What can hang from each mark
K_870: K_652 K_663
K_652: K_870
K_480: K_663
K_585: K_663
K_878: K_663
K_663: K_422 K_480 K_563 K_585 K_878
K_422: K_663

Every row comes from one small tree of marks. The marks that hang from a mark follow it in brackets, in the order of their numbers. Every link used is in the known rows. Which tree was each row made from?
Known rows
K_870[K_652 K_663]: [0.385 1.819 -0.837 -2.325 0.188 0.638 4.193 1.715 2.111 1.882 0.097 0.067 -0.181 -2.167 1.628 -2.689 -3.311 -3.404 -3.253 1.361 2.846 -4.094 0.754 2.878 2.505 -3.173 -1.711]
K_870[K_652 K_663[K_480 K_563 K_878]]: [4.313 0.979 -0.759 -2.348 -1.197 -0.456 1.243 0.855 1.987 1.485 0.513 3.218 -0.064 -0.912 -1.656 -2.479 -4.238 -4.296 -4.689 1.134 3.464 -5.311 -0.770 1.418 -0.123 -0.112 -1.414]
K_585[K_663[K_422]]: [-2.378 0.915 -1.947 -5.562 1.707 0.406 1.892 2.102 2.330 2.269 -0.246 0.702 1.229 -2.537 3.639 -0.922 1.111 -3.889 1.696 -0.234 0.778 -4.271 1.307 -4.345 -1.172 -1.243 -1.653]
K_422[K_663[K_480 K_563 K_585]]: [4.268 4.180 -1.609 -1.209 1.064 -1.919 1.963 1.716 1.648 1.805 -1.875 3.221 2.671 -1.131 -1.524 1.100 -0.851 -3.250 -0.420 -0.840 4.866 -1.896 1.282 -2.740 -5.490 2.014 -1.608]
K_585[K_663[K_480 K_878]]: [0.522 -0.029 -3.104 -4.326 -0.161 0.018 -1.401 2.919 2.536 2.074 1.047 3.375 0.535 -2.442 1.063 -1.976 -0.256 -3.909 0.041 -0.720 0.965 -3.668 -2.356 -2.995 -0.542 -2.164 -1.387]
K_652[K_870[K_663[K_480 K_563 K_585]]]: [7.802 3.626 -2.462 0.833 0.468 -0.986 0.906 2.260 1.736 2.754 -1.333 4.258 1.356 -2.445 1.074 -0.766 -1.721 -3.364 -1.726 0.495 3.732 -1.760 0.065 -1.165 -2.147 2.168 -1.339]
K_585[K_663[K_422 K_480 K_563 K_878]]: [1.603 0.373 -1.736 -5.489 0.599 -0.288 -0.830 1.049 2.267 2.019 0.502 3.983 0.899 -1.345 0.489 -0.491 -0.014 -4.643 0.560 -0.191 1.291 -5.265 -0.175 -5.491 -4.197 1.666 -1.386]
K_652[K_870[K_663]]: [1.859 2.038 -3.340 -0.497 0.961 -0.239 1.850 2.286 3.520 2.066 -0.843 0.271 0.953 -1.748 1.782 -2.868 -0.484 -2.343 0.480 -0.128 -0.090 -2.405 0.326 1.345 0.891 -2.174 -1.348]
K_422[K_663[K_585]]: [1.591 3.659 -2.771 -1.279 1.275 -1.043 3.172 2.038 2.532 2.199 -2.399 1.023 2.466 -1.989 0.445 -0.903 0.147 -1.489 1.470 -0.868 2.065 -1.386 -0.025 -0.240 -3.652 -0.676 -1.843]
K_585[K_663]: [-1.741 0.658 -2.098 -4.108 1.195 -0.052 1.855 2.886 2.211 2.123 -1.310 1.136 1.113 -1.746 1.954 -1.881 1.567 -2.957 1.475 -1.089 -0.202 -3.108 0.115 -2.715 0.674 -2.863 -1.933]
K_663[K_422 K_480 K_563 K_878]: [2.219 1.552 -1.863 -2.891 0.302 -0.299 -0.508 -0.019 3.122 1.226 0.646 3.671 0.748 -1.231 0.115 -0.900 0.000 -5.902 1.513 -0.338 0.663 -4.199 0.840 -5.236 -4.850 1.667 -1.014]
K_480[K_663[K_422 K_878]]: [-0.863 1.813 -4.968 -4.189 0.056 1.301 0.880 -0.209 4.891 1.365 -0.909 0.027 1.497 -1.297 1.435 -1.521 0.008 -3.148 4.433 -0.701 -3.808 -3.428 -1.905 -2.326 -4.595 0.281 -0.663]
K_422[K_663]: [-1.993 2.500 -2.729 -2.497 1.367 -1.505 2.865 1.751 3.512 1.001 -1.350 -0.838 1.890 -0.737 -0.205 -1.196 0.354 -2.667 1.047 -1.521 1.397 -2.726 1.425 -0.453 -2.138 -2.081 -1.524]
K_870[K_652]: [-0.738 1.940 -1.022 -2.048 0.363 0.893 2.593 2.048 2.713 1.667 0.404 0.712 0.716 -1.825 -0.100 -2.279 0.383 -4.369 0.029 0.608 1.638 -3.829 0.992 0.158 0.919 -2.780 -1.893]
K_663[K_480 K_563 K_585 K_878]: [6.257 2.819 -2.386 -0.850 -0.244 -0.388 -0.481 1.194 2.173 2.228 -1.385 5.550 1.175 -1.893 -0.798 -1.053 0.530 -4.266 1.096 -0.491 1.086 -2.012 -1.763 -3.181 -4.554 1.477 -1.300]
K_663[K_422 K_480 K_878]: [0.151 1.025 -3.407 -2.949 0.391 0.622 -0.950 0.977 3.726 1.455 2.182 2.252 0.260 -3.295 2.500 -1.305 -0.277 -6.110 1.938 -0.176 1.538 -3.418 0.478 -3.892 -2.993 0.028 -0.887]
K_585[K_663[K_563]]: [0.022 1.094 -0.670 -4.262 1.523 -0.985 2.323 1.813 1.619 2.014 -3.103 2.347 1.976 -0.110 -0.360 -1.186 2.160 -2.419 1.062 -1.220 -1.369 -4.165 1.056 -3.560 -1.058 -0.950 -2.045]
K_663[K_422 K_563 K_878]: [1.139 1.465 -1.916 -2.924 0.897 -0.072 1.309 -0.200 3.876 1.394 -1.541 2.623 1.376 -0.312 -0.349 -2.014 1.435 -4.160 3.198 -0.456 -2.602 -4.285 0.007 -3.525 -4.614 1.533 -1.115]
K_422[K_663[K_480 K_563 K_585 K_878]]: [5.603 3.352 -2.531 -1.458 0.050 -1.805 0.332 1.021 2.183 1.849 -1.548 4.185 2.506 -0.772 -2.604 -0.335 -0.946 -2.549 0.016 -0.909 2.825 -2.583 -1.547 -1.812 -6.418 2.314 -1.408]
K_663[K_422 K_480 K_563 K_585 K_878]: [5.303 2.627 -2.200 -1.826 0.387 0.303 0.036 0.463 2.474 2.362 -0.256 5.078 1.271 -2.443 0.853 -0.226 0.097 -5.396 1.693 0.241 2.379 -2.962 -0.619 -4.967 -6.321 3.393 -1.077]
K_878[K_663[K_480]]: [0.479 2.087 -2.139 -3.654 -0.154 -0.597 0.758 0.304 2.179 1.011 1.121 0.783 1.005 -1.936 0.875 -0.041 -1.368 -7.904 2.612 -0.576 4.079 -2.938 2.515 -3.752 1.488 -2.241 -1.463]
K_652[K_870[K_663[K_563]]]: [3.689 2.764 -2.262 -0.355 1.105 -1.218 2.406 1.323 3.036 1.798 -2.393 1.179 1.410 -0.199 -0.090 -2.364 -0.186 -2.293 0.071 -0.259 -0.551 -3.144 0.954 0.475 -0.623 -0.150 -1.526]

Write each row's tree
[2.294 3.744 -3.207 -1.374 0.793 -0.971 1.515 2.477 1.813 2.088 -0.459 1.893 2.157 -2.859 0.767 0.418 -1.047 -3.370 -0.394 -0.593 5.813 -1.221 1.042 -2.171 -3.798 0.045 -1.653]
K_422[K_663[K_480 K_585]]
[0.458 1.801 -0.895 -3.442 0.290 0.965 2.587 1.666 2.090 1.821 3.157 0.832 -0.482 -3.506 3.774 -0.943 -5.120 -5.885 -5.008 2.215 7.170 -4.940 2.624 -0.170 0.963 -0.423 -1.335]
K_870[K_652 K_663[K_422 K_480]]
[4.432 3.466 -2.269 -1.268 0.527 -1.655 1.741 0.656 2.688 1.947 -3.925 3.144 3.002 0.062 -3.322 -1.493 0.419 -1.380 1.696 -1.199 -0.483 -2.437 -2.632 -0.556 -6.230 1.278 -1.583]
K_422[K_663[K_563 K_585 K_878]]
[5.462 3.102 -3.850 0.492 0.447 0.061 0.288 3.238 2.031 3.006 0.507 2.676 0.911 -4.220 3.493 -1.428 -2.171 -3.331 -1.246 0.844 4.617 -0.974 -0.303 -0.189 -0.234 -0.176 -1.167]
K_652[K_870[K_663[K_480 K_585]]]
[4.868 3.619 -3.698 -3.042 0.490 0.920 1.577 -0.703 3.737 2.167 -3.449 3.012 2.761 -0.324 0.021 -0.583 0.395 -1.869 3.852 -0.475 -3.486 -2.805 -2.563 -3.597 -7.622 3.323 -0.915]
K_480[K_663[K_422 K_563 K_585 K_878]]
[2.386 3.108 -4.961 -2.942 0.163 2.003 1.100 0.397 4.003 2.448 -2.031 1.825 2.146 -2.301 2.446 -1.188 -0.240 -3.099 4.419 -0.070 -2.879 -2.126 -3.137 -2.461 -6.053 1.914 -0.722]
K_480[K_663[K_422 K_585 K_878]]
[0.155 1.509 -0.972 -5.080 1.654 -0.417 0.822 1.594 1.535 2.028 0.201 2.703 1.287 -1.871 1.352 0.720 0.140 -5.429 -0.613 -0.189 3.369 -4.684 2.908 -6.800 -2.767 1.078 -1.605]
K_585[K_663[K_422 K_480 K_563]]
[1.663 0.358 -2.108 -3.282 -0.643 1.095 0.775 0.951 2.793 1.740 3.458 1.754 -0.715 -3.200 2.636 -2.261 -5.255 -5.451 -4.203 1.944 4.774 -5.348 -0.541 0.892 0.397 -0.260 -0.998]
K_870[K_652 K_663[K_422 K_480 K_878]]
[4.310 4.336 -2.825 -1.984 0.776 0.219 2.739 0.570 2.726 1.959 -5.004 2.405 3.103 0.038 -0.660 0.108 1.398 -2.193 3.468 -0.984 -2.705 -1.371 -0.536 -2.635 -5.137 1.547 -1.290]
K_480[K_663[K_563 K_585]]
[5.343 4.178 -1.265 -3.662 0.529 -0.518 1.478 -0.709 1.095 1.894 -0.366 3.433 2.318 -2.115 0.445 1.667 -1.104 -8.053 2.539 0.531 5.377 -2.983 3.036 -6.384 -2.874 2.764 -1.424]
K_878[K_663[K_422 K_480 K_563 K_585]]
[2.213 2.228 0.315 -2.402 0.271 -0.453 4.395 0.871 1.833 1.466 -1.783 1.502 0.418 -0.071 -0.899 -2.140 -2.393 -2.809 -3.745 1.069 1.948 -5.014 1.118 1.714 0.943 -0.759 -1.820]
K_870[K_652 K_663[K_563]]
[-1.466 0.930 -2.184 -5.141 1.247 0.303 0.420 2.352 2.000 2.181 1.969 1.562 0.761 -3.533 3.877 0.040 -0.067 -5.498 0.249 -0.169 4.161 -3.717 2.004 -5.641 -1.156 -0.480 -1.439]
K_585[K_663[K_422 K_480]]
[3.703 2.717 -0.805 -1.224 -0.012 0.970 4.320 2.319 1.382 2.753 -0.995 1.685 0.620 -3.052 2.668 -2.218 -3.098 -2.930 -3.899 1.955 3.728 -2.470 -0.668 2.725 1.368 -1.658 -1.846]
K_870[K_652 K_663[K_585]]
[1.437 2.820 -0.834 -4.976 0.965 -0.917 2.766 -1.662 2.477 1.015 -1.735 0.799 2.427 0.314 -0.062 0.199 0.382 -6.476 3.960 -0.259 1.194 -4.593 3.556 -4.960 -1.478 0.285 -1.548]
K_878[K_663[K_422 K_563]]
[5.148 4.085 -1.176 -2.624 0.377 -0.869 2.593 -0.475 1.266 1.945 -3.587 2.800 2.874 -0.272 -1.272 -0.162 0.843 -5.001 3.946 -0.475 1.328 -2.554 0.618 -3.286 -1.035 0.517 -1.920]
K_878[K_663[K_563 K_585]]
[1.343 2.346 -3.849 -4.137 0.479 0.525 1.159 -1.038 4.617 1.003 -2.562 1.029 2.323 0.567 -0.575 -0.831 0.627 -2.975 4.470 -0.956 -4.731 -4.059 -0.817 -3.233 -6.298 2.067 -0.900]
K_480[K_663[K_422 K_563 K_878]]
[3.532 2.974 -0.999 -2.536 0.116 1.466 2.930 2.007 1.138 2.902 2.199 2.477 -0.149 -4.790 3.847 -0.489 -5.043 -5.552 -4.924 2.571 8.202 -3.423 1.519 -0.345 -0.586 0.707 -1.329]
K_870[K_652 K_663[K_422 K_480 K_585]]
[3.040 1.812 -2.410 -1.929 -0.185 -0.807 -0.789 0.656 2.995 1.190 -0.306 3.885 0.917 -0.613 -1.556 -1.424 0.539 -4.575 1.499 -0.872 0.015 -3.512 -0.298 -3.406 -3.259 0.404 -1.215]
K_663[K_480 K_563 K_878]
[5.149 2.843 -1.912 -0.910 0.255 -0.416 1.248 0.872 2.539 2.243 -3.298 4.883 1.902 -0.877 -1.206 -2.251 2.141 -2.635 2.736 -0.604 -2.518 -2.097 -2.293 -1.980 -4.481 1.094 -1.569]
K_663[K_563 K_585 K_878]
[6.687 2.236 -4.639 0.492 -0.402 0.284 -1.070 2.534 2.848 2.939 0.730 3.991 0.671 -3.640 2.337 -2.995 -2.676 -2.919 -0.641 0.693 2.704 -1.683 -3.439 0.890 -1.157 0.218 -0.935]
K_652[K_870[K_663[K_480 K_585 K_878]]]
[4.224 2.003 -3.562 -1.334 -0.307 0.505 -1.077 2.160 2.555 2.439 0.194 4.726 1.044 -3.625 1.260 -1.717 -0.247 -4.704 1.445 -0.258 2.052 -1.587 -2.364 -2.440 -2.644 -0.115 -1.192]
K_663[K_480 K_585 K_878]
[5.402 3.501 -3.997 -1.841 -0.169 0.439 1.029 -0.087 3.280 2.039 -4.828 3.367 2.709 0.141 -1.630 -1.212 0.820 -1.457 4.017 -1.019 -4.538 -1.737 -3.555 -1.511 -5.850 2.043 -1.158]
K_480[K_663[K_563 K_585 K_878]]
[1.589 1.878 -1.990 -2.516 0.349 -2.187 1.930 0.104 3.495 0.858 -2.692 1.810 2.300 1.119 -3.656 -1.855 0.461 -1.281 1.567 -1.640 -2.038 -3.854 -0.855 -0.389 -4.811 0.251 -1.513]
K_422[K_663[K_563 K_878]]
[2.400 2.393 -1.018 -2.351 0.620 -1.527 2.221 1.049 1.982 1.047 -1.023 2.203 0.376 -0.840 0.914 -0.555 -2.095 -4.309 -2.554 -0.540 2.702 -3.286 2.378 -1.860 -0.674 -0.200 -1.297]
K_870[K_663[K_480 K_563]]
[4.687 1.715 -1.990 -1.681 -0.846 1.250 2.726 1.781 1.980 2.831 -0.813 2.821 0.449 -2.788 1.333 -3.711 -3.575 -2.209 -3.106 1.971 1.612 -3.616 -3.668 3.574 0.250 -1.433 -1.505]
K_870[K_652 K_663[K_585 K_878]]
[3.609 2.731 -4.202 -1.513 -0.082 -0.898 0.100 2.085 2.622 2.136 0.105 3.214 1.690 -2.610 -0.053 -0.890 -1.640 -2.743 0.199 -0.595 3.662 -1.826 -1.996 -0.598 -4.671 0.214 -1.217]
K_422[K_663[K_480 K_585 K_878]]
[2.276 0.887 -1.945 -2.517 -1.177 0.603 0.703 1.867 2.649 1.656 2.383 2.253 -0.828 -2.685 0.921 -3.088 -4.877 -4.455 -4.518 1.457 3.749 -4.650 -1.380 2.449 1.377 -2.370 -1.219]
K_870[K_652 K_663[K_480 K_878]]
[3.238 4.437 -2.778 -3.059 1.202 0.859 3.191 0.018 2.719 2.219 -3.829 1.787 2.934 -0.878 1.002 0.881 0.989 -3.091 3.731 -0.408 -1.345 -2.358 0.496 -4.668 -6.645 3.430 -1.134]
K_480[K_663[K_422 K_563 K_585]]
[6.221 2.615 -2.051 -1.687 -0.037 -0.594 2.588 0.611 2.045 2.308 -3.902 4.059 1.290 -1.053 0.294 -2.693 -1.416 -1.146 -0.275 0.136 -1.500 -2.769 -3.031 0.463 -2.886 0.676 -1.248]
K_870[K_663[K_563 K_585 K_878]]
[0.322 3.313 -2.960 -4.004 1.464 0.179 2.850 -0.526 3.785 1.081 -2.805 0.038 2.479 0.338 0.236 0.380 0.818 -3.871 3.929 -1.185 -2.712 -3.509 1.937 -4.457 -5.220 2.087 -1.093]
K_480[K_663[K_422 K_563]]
[2.420 3.726 -2.167 -3.806 0.788 0.454 2.615 -0.264 1.934 2.303 -0.833 1.335 2.531 -2.727 2.797 0.021 -0.235 -6.194 3.891 0.599 3.536 -2.595 1.346 -4.261 -0.900 -0.357 -1.452]
K_878[K_663[K_422 K_585]]
[2.883 2.515 -2.084 -1.508 1.563 -0.632 2.437 0.620 3.016 2.014 -1.492 0.598 1.371 -0.973 1.345 -1.567 -0.644 -2.886 0.435 0.438 0.316 -3.769 2.023 -1.268 -2.305 1.333 -1.210]
K_652[K_870[K_663[K_422 K_563]]]
[6.280 3.825 -2.345 -0.078 1.576 -0.256 2.585 1.140 2.183 3.027 -2.421 2.676 1.592 -2.187 2.157 -1.275 -0.657 -2.550 0.351 1.100 1.640 -2.604 0.386 -1.538 -3.592 2.729 -1.476]
K_652[K_870[K_663[K_422 K_563 K_585]]]
[2.459 3.125 -1.113 -3.610 -0.025 -1.563 1.104 -0.714 1.654 0.702 -0.359 2.041 1.818 -0.075 -1.901 0.665 -0.233 -6.959 2.625 -0.871 3.220 -3.556 3.149 -4.559 0.108 -0.464 -1.466]
K_878[K_663[K_480 K_563]]
[4.442 2.999 -2.052 -2.030 0.760 0.151 1.510 0.380 2.585 2.445 -2.539 4.207 1.906 -1.625 0.655 -1.672 1.585 -3.475 3.046 0.195 -1.315 -2.938 -1.543 -3.591 -5.923 2.451 -1.273]
K_663[K_422 K_563 K_585 K_878]
[4.656 3.853 -1.337 -0.985 0.844 -0.420 1.387 1.702 1.472 2.142 -1.793 4.740 1.515 -2.099 0.104 0.365 0.965 -4.882 0.661 -0.500 3.098 -1.504 1.593 -4.351 -3.580 1.495 -1.516]
K_663[K_480 K_563 K_585]
[3.369 4.195 -1.471 -1.350 1.363 -1.950 3.547 1.258 2.000 1.925 -3.948 2.227 3.059 -0.320 -1.971 -0.153 1.047 -1.725 0.898 -1.225 1.383 -2.210 0.421 -1.533 -5.268 1.379 -1.936]
K_422[K_663[K_563 K_585]]
[-0.091 2.316 -2.197 -4.634 0.414 -0.100 0.891 -0.269 2.505 1.105 2.338 0.756 1.341 -2.486 2.270 0.545 -1.874 -8.720 3.510 0.013 5.465 -3.868 3.638 -5.445 0.224 -0.555 -1.098]
K_878[K_663[K_422 K_480]]
[1.201 1.656 -1.103 -2.462 -0.232 0.526 2.370 2.150 1.758 1.664 2.007 0.755 -0.543 -3.165 1.642 -1.483 -4.251 -4.914 -4.785 1.157 6.260 -4.023 1.523 1.459 2.758 -2.158 -1.495]
K_870[K_652 K_663[K_480]]
[1.048 3.302 -1.558 -2.367 1.198 -2.611 1.791 1.033 2.380 0.814 -0.765 1.670 1.997 0.111 -2.227 0.612 -0.597 -3.591 -0.416 -1.554 3.716 -3.261 2.602 -2.632 -3.906 0.567 -1.532]
K_422[K_663[K_480 K_563]]
[0.882 0.759 -1.635 -3.824 -0.104 1.427 2.586 0.581 3.075 1.901 1.300 0.509 0.001 -2.170 2.168 -3.377 -3.959 -3.724 -2.829 2.122 1.269 -5.756 -1.247 2.114 -0.044 -1.229 -1.219]
K_870[K_652 K_663[K_422 K_878]]
[2.145 1.002 -4.260 -1.645 0.469 0.591 0.493 1.013 4.298 2.180 0.611 0.828 0.743 -2.231 3.062 -3.875 -1.683 -2.675 1.287 0.767 -0.940 -3.784 -1.227 0.548 -1.240 -0.561 -0.773]
K_652[K_870[K_663[K_422 K_878]]]
[0.919 1.880 -3.344 -1.401 1.495 0.263 2.072 1.747 3.540 2.161 0.353 -0.463 0.843 -2.650 4.084 -2.409 -1.152 -3.411 0.910 0.778 1.126 -3.066 1.438 -0.639 -0.355 -0.795 -1.068]
K_652[K_870[K_663[K_422]]]
[6.250 4.025 -1.293 -2.620 -0.154 -1.016 1.219 0.022 1.045 1.872 -1.330 3.885 2.216 -1.095 -1.062 0.934 -0.502 -6.635 2.540 -0.189 4.643 -2.414 1.640 -4.623 -1.162 1.403 -1.650]
K_878[K_663[K_480 K_563 K_585]]
[2.163 3.418 -2.524 -2.013 1.187 0.941 1.045 2.010 2.077 2.465 1.180 2.994 1.197 -4.651 4.183 0.450 0.073 -6.333 1.377 0.525 5.076 -1.549 1.731 -5.199 -3.348 1.229 -1.139]
K_663[K_422 K_480 K_585]
[2.875 1.462 -0.342 -3.545 -0.024 0.422 3.318 -0.043 2.761 1.807 -0.309 1.750 0.059 -0.539 -0.212 -2.832 -3.392 -3.284 -2.597 1.638 0.763 -5.975 -0.610 1.031 -1.779 0.783 -1.314]
K_870[K_652 K_663[K_422 K_563 K_878]]
